Every row comes from one small tree of marks. The marks that hang from a mark follow it in brackets, in the order of their numbers. Every link used is in the known rows. Which tree was each row made from?
Known rows:
Q_299[Q_781[Q_34 Q_787]]: [-17.4  26.3  -5.2 -21.2  26.6   4.7 -15.0  23.3 -20.2 -17.5  -5.9  43.3
  -7.4   0.3  -1.6   5.9 -11.4  -1.6 -39.5  27.1  13.4 -25.8]
Q_34[Q_781[Q_787 Q_947] Q_937]: [-27.0  31.5   2.3 -13.6   5.0  -9.7   4.3  12.3 -18.3 -20.3  -3.1  44.7
  -7.2   4.4  -5.3 -14.1 -13.1   7.1 -44.2  39.9  31.6 -30.1]
Q_664[Q_708]: [-16.4 -12.9   7.1  -3.0  16.9   5.5   8.3  30.8   0.6 -10.4  -7.2  37.7
  -2.1   7.1   2.3 -19.6 -11.7   8.2 -58.0   0.0 -11.6 -22.1]
Q_949[Q_664[Q_937]]: [-32.1   3.1  12.0  20.1  16.9   3.8  20.4  39.5   6.7  -3.1   7.0  40.2
   8.6   5.9   8.3 -13.4 -18.2  -5.7 -49.5 -11.7 -17.9 -10.5]
Q_664[Q_708 Q_937[Q_293 Q_299[Q_781[Q_34]]]]: [-30.1   5.2 -26.3  -1.4  12.4  32.2  -0.1  22.0  -0.5  -4.9   2.7  52.0
  -1.8  -1.0   7.7  -9.9 -23.3 -26.8 -30.9 -16.3   2.4 -14.5]
Q_937[Q_293]: [-44.2   9.0 -18.6   1.4  12.2  22.6  14.6  12.5  -3.6 -10.5 -23.1  33.2
  -9.2   1.1  -2.0  -5.8  -8.3   5.3 -59.0  16.0   3.0 -23.3]
Q_949[Q_664]: [-24.2  -3.1  11.1   6.3  18.3   1.3  10.9  32.6  -3.0 -11.5  -1.9  39.5
   4.3   4.8   7.3 -10.7 -12.1   7.6 -55.2   2.9 -15.5 -12.2]
Q_299[Q_781[Q_947]]: [-18.6   6.9  -2.7  -5.5  26.2   7.7   3.1  16.8 -17.5 -16.3  -2.2  27.9
  -5.0   5.0   1.5   8.1 -20.5  -5.1 -46.9  29.7   2.6 -26.8]
Q_781[Q_787 Q_947]: [-19.9  29.4   3.5 -18.7  20.3 -28.9   9.2  24.8 -21.7  -7.1  -5.4  49.1
 -17.5   2.3  -0.2   3.5  -8.8   0.0 -55.5  26.4   1.6 -31.3]
Q_664[Q_708 Q_937 Q_949]: [ -6.9 -21.9  14.0  13.7   9.2   5.9  13.8  56.0  13.3  -3.1  17.0  40.3
   4.7  22.1   5.4 -42.1 -12.1  -5.0 -51.2 -30.7 -21.4 -18.0]
Q_299[Q_781[Q_34 Q_787 Q_947]]: [ -8.4  31.8  -6.1 -28.5  28.5 -11.8 -14.3  21.1 -32.6 -12.9   0.8  51.5
  -9.5   4.7  -0.4  12.1 -14.3  -7.0 -40.3  34.1  12.7 -27.9]
Q_937[Q_293[Q_953[Q_34[Q_781[Q_787]]]] Q_299]: [-49.4  14.8 -30.6 -15.6  -2.3  33.3  17.2  -9.6  -0.8 -17.4 -52.6  54.9
 -16.2 -20.6   2.6   0.9 -18.5 -11.8 -27.6  21.0  44.6 -17.3]
Q_953[Q_34[Q_781[Q_787] Q_937]]: [-43.3  26.2   0.7  -2.1  11.8  11.0  18.1   7.1  -2.3 -22.0 -35.7  45.6
  -5.3   5.7  -7.7 -20.9   6.5  10.3 -37.9  39.4  39.7 -15.5]
Q_664[Q_708 Q_937[Q_293[Q_953] Q_299] Q_949]: [-11.8 -21.4 -11.9   8.3  -7.0  26.4  14.5  37.6  13.2  -6.5   1.4  52.6
  -1.0   3.9   8.1 -36.2 -26.7 -20.5 -36.3 -35.8  -1.1 -16.3]
Q_664[Q_708 Q_937[Q_293]]: [-32.2  -1.0  -8.7  12.1   8.9  18.5  17.3  35.2   9.5   4.8   0.0  46.0
   1.2   9.9   5.1 -25.1 -19.1 -11.8 -52.6 -18.4  -9.5 -22.3]
Q_937[Q_293 Q_299[Q_781[Q_947]]]: [-38.7  12.9 -37.0 -10.1  16.1  30.4   1.5  -2.2 -17.4 -19.7 -13.7  37.7
 -16.1 -10.7   5.0  14.6 -19.0 -17.5 -35.6  21.3  13.8 -20.3]
Q_293[Q_937[Q_299] Q_953[Q_34]]: [-35.7   3.5 -10.0  16.2  -2.7  19.4  39.5 -16.1  20.6 -34.2 -47.5  40.5
  -5.9 -19.4  -5.4 -17.3 -29.5 -13.0 -27.0  14.1  38.8  -7.3]
Q_34[Q_937[Q_293[Q_953] Q_299[Q_781[Q_787]]]]: [-28.1  23.9 -26.3   5.8  -2.1  32.9   7.0   1.6  -7.1 -34.4 -15.9  40.8
  -8.3 -17.1  -7.0 -12.0 -25.0  -8.4 -31.0  19.4  36.4 -21.9]
Q_299[Q_781[Q_34]]: [-22.5  11.1  -6.5 -10.4  27.0  19.3  -7.5  14.6 -15.2 -18.6  -9.1  31.3
  -0.9   2.2  -3.8   6.0 -13.8   0.3 -41.7  25.0   8.3 -19.1]
Q_949[Q_664[Q_708 Q_937[Q_293]]]: [-18.9  -6.8   1.8  12.2  10.8   8.2  10.5  47.5   4.1   3.3  12.0  57.0
  10.2  13.2  14.7 -27.1 -20.0  -8.7 -51.1 -23.3 -20.2 -14.1]
Q_781[Q_34[Q_937] Q_787]: [-20.9  44.5  -2.0 -12.7  14.5 -13.5  -2.4  19.1 -20.4 -21.6  -7.4  53.8
  -8.2   0.9 -14.2 -12.3   1.4  10.1 -46.9  24.4  17.0 -18.4]

Which tree is each row?
[-23.7  17.7   3.9  -5.8  -0.7   3.6  25.9   2.5  -4.1 -18.0 -40.8  52.3
  -2.5  -2.8  -8.1 -15.7 -20.0   2.1 -36.3  36.3  47.3 -20.8] -> Q_293[Q_953[Q_34[Q_781[Q_787 Q_947] Q_937]]]
[-24.1  -2.0 -11.8  13.3  -2.4  27.0  20.5  -7.3  16.2 -38.8 -23.0  28.4
  -3.8 -23.7  -1.9 -11.6 -48.0 -17.0 -26.6  10.6  31.9 -19.2] -> Q_293[Q_937[Q_299[Q_781]] Q_953]
[-27.3   6.2  -6.4  12.2   4.4  30.6  27.9  -3.6   4.0 -30.8 -41.0  37.2
  -1.1 -13.0  -9.8 -11.1 -21.2  -4.6 -29.4  23.5  39.0 -10.0] -> Q_293[Q_953[Q_34[Q_937[Q_299[Q_781]]]]]
[-13.8  42.3  -2.0 -34.0  22.3 -36.4  -3.5  19.4 -35.5  -4.3  -5.6  63.7
 -14.5   4.4  -4.7   8.5  -4.4  -0.3 -50.4  30.0   7.2 -24.7] -> Q_781[Q_34 Q_787 Q_947]
[ -4.1 -22.1  -0.4  10.5  -5.3  18.8  15.8  49.4  13.4   0.2   4.2  51.9
   5.3  16.8   6.2 -44.4 -25.3 -11.2 -48.4 -31.7  -5.1 -22.9] -> Q_664[Q_708 Q_937[Q_293[Q_953]] Q_949]
[-46.1  11.6 -24.5  -0.7 -12.9  41.9  11.8 -12.8  -0.1 -29.1 -28.1  37.2
  -3.8 -15.8  -6.5 -14.6 -27.5  -0.5 -31.6  24.5  47.9 -19.4] -> Q_34[Q_781 Q_937[Q_293[Q_953] Q_299]]
[-33.7  -1.1  -7.0  18.8   6.0  20.5  19.9  38.2   9.6  -3.6   2.3  34.3
  -1.2  16.0   0.3 -28.2  -9.3  -7.4 -51.8 -14.1  -8.0 -19.2] -> Q_664[Q_937[Q_293] Q_949]
[-28.4  16.0 -19.5 -17.2  23.9  13.4  -3.5  -1.6 -22.1 -23.2  -8.4  37.8
 -11.6 -11.2  -0.2  20.4 -16.6 -13.6 -31.1  22.6  10.3 -12.4] -> Q_937[Q_299[Q_781[Q_34 Q_947]]]
[-28.3   3.1   0.7   4.9  -3.6   7.3  34.7  -9.6  12.6 -23.1 -43.3  45.3
   0.5  -3.2  -4.1 -21.6 -34.1  -6.9 -34.6  31.2  46.0 -18.0] -> Q_293[Q_937 Q_953[Q_34[Q_781[Q_947]]]]
[-25.3  -5.2  -7.4  10.0   9.1  15.1   9.7  38.2   4.5  -2.0  10.1  57.6
   5.7   2.8  16.7 -19.6 -21.3 -15.9 -41.9 -27.4 -16.9  -8.7] -> Q_949[Q_664[Q_708 Q_937[Q_293 Q_299]]]
[-30.7  -0.4  -8.4  15.2  -6.4  17.8  30.1  -9.2  18.9 -34.7 -28.5  31.3
  -5.8 -24.3  -4.7 -15.4 -42.6 -11.2 -34.0   6.2  27.2 -15.9] -> Q_293[Q_937[Q_299] Q_953]
[-31.7  26.3 -24.0  -3.2   1.4  20.8   7.9  -6.8 -13.3 -25.5 -22.3  48.1
  -4.0 -11.2 -15.7  -7.4 -14.8   0.4 -38.1  17.5  27.0  -8.6] -> Q_781[Q_34[Q_937[Q_293[Q_953] Q_299]]]
[-42.4   7.3 -10.7  16.3  10.7  18.3  16.8  27.0   4.0  -5.4   1.6  46.9
   1.7  -3.1  11.1  -7.6 -18.8 -15.2 -40.8 -15.0 -10.6  -6.9] -> Q_949[Q_664[Q_937[Q_293 Q_299]]]
[-24.6   3.5  -5.6   3.1  16.1  16.7   4.7  34.5   6.5  -8.9   9.1  43.8
  -5.1  -4.9  10.7 -11.7 -24.2 -24.7 -31.0 -17.8  -2.1 -19.8] -> Q_664[Q_708 Q_937[Q_299[Q_781[Q_787]]]]
[-14.2  32.8 -15.6 -10.6   4.9  -7.4   9.4  -0.4 -29.6 -13.9 -12.0  58.1
  -2.0   5.1 -15.7  -6.2 -17.3   0.4 -49.5  30.0  22.3 -16.7] -> Q_781[Q_34[Q_937[Q_293[Q_953]]] Q_947]
[ -9.0  42.7 -17.5 -21.3  19.6  -4.1 -14.6  16.1 -35.7 -19.3   3.8  56.5
  -8.0   7.5  -5.5   0.8 -12.4  -6.6 -39.1  38.0  23.8 -27.6] -> Q_299[Q_781[Q_34[Q_937[Q_293]] Q_787 Q_947]]
[-16.7  17.3 -16.0  -3.1  10.9  29.0  -4.0   7.1 -15.1 -25.0 -12.7  38.8
   3.5  -0.4 -10.1  -6.6 -22.9  -1.4 -37.4  26.7  27.9 -20.2] -> Q_299[Q_781[Q_34[Q_937[Q_293[Q_953]]]]]
[-33.7  -1.7 -23.5   7.4  11.5  35.7   6.9  25.3   6.7  -5.9   3.3  43.9
  -3.0  -2.3  11.2 -12.4 -25.6 -26.1 -33.7 -18.4  -0.1 -18.0] -> Q_664[Q_708 Q_937[Q_293 Q_299[Q_781]]]
[-25.6  -6.6 -21.0   7.5   2.0  38.4  11.5  21.9  10.0  -6.9  -5.3  47.7
   0.2  -9.0   9.1 -14.6 -39.6 -29.3 -29.7 -20.4  10.3 -20.2] -> Q_664[Q_708 Q_937[Q_293[Q_953] Q_299[Q_781]]]
[-40.5  37.6 -26.3 -18.7  -2.6   7.5   0.7  -2.9 -21.5 -23.7  -9.9  53.6
 -15.1  -7.5  -1.7  -7.5 -13.7  -5.1 -33.7  36.0  40.7 -25.8] -> Q_34[Q_781[Q_787 Q_947] Q_937[Q_293 Q_299]]
[-24.7  15.1 -37.6 -20.3   5.8  29.4  -0.2 -10.1 -21.8 -19.2 -23.6  52.0
 -10.6 -17.4   0.0  16.6 -33.6 -21.3 -27.2  21.1  30.9 -18.3] -> Q_937[Q_293[Q_953] Q_299[Q_781[Q_34 Q_947]]]
[-49.6  27.0  -8.2  -4.4   9.5  16.8  16.8  -2.0  -2.2 -27.7 -37.5  46.3
 -10.6  -5.0  -5.7 -14.1   5.6   2.9 -28.8  35.8  42.9  -9.8] -> Q_953[Q_34[Q_781[Q_787] Q_937[Q_299]]]
[-27.5   7.9   2.9   0.8  -1.2  12.6  30.7  -3.2  -1.1 -19.0 -42.5  44.5
   2.0  -1.9  -9.5 -15.6 -21.9   3.0 -37.8  35.5  44.1 -16.5] -> Q_293[Q_953[Q_34[Q_781[Q_947] Q_937]]]
[-37.4   6.0 -13.1  15.2  13.8  26.2   9.7  27.9   2.1  -8.5   6.6  44.5
   3.5  -2.3  13.2  -4.8 -22.8 -19.8 -35.4 -11.7  -6.2  -9.1] -> Q_949[Q_664[Q_937[Q_293 Q_299[Q_781]]]]
[-37.9  29.9 -25.9  -3.0   8.4  18.8   3.4  -4.2 -16.4 -25.9 -16.1  45.6
  -6.8  -5.7 -14.4  -6.4  -3.2   2.3 -42.0  18.9  18.2  -7.0] -> Q_781[Q_34[Q_937[Q_293 Q_299]]]
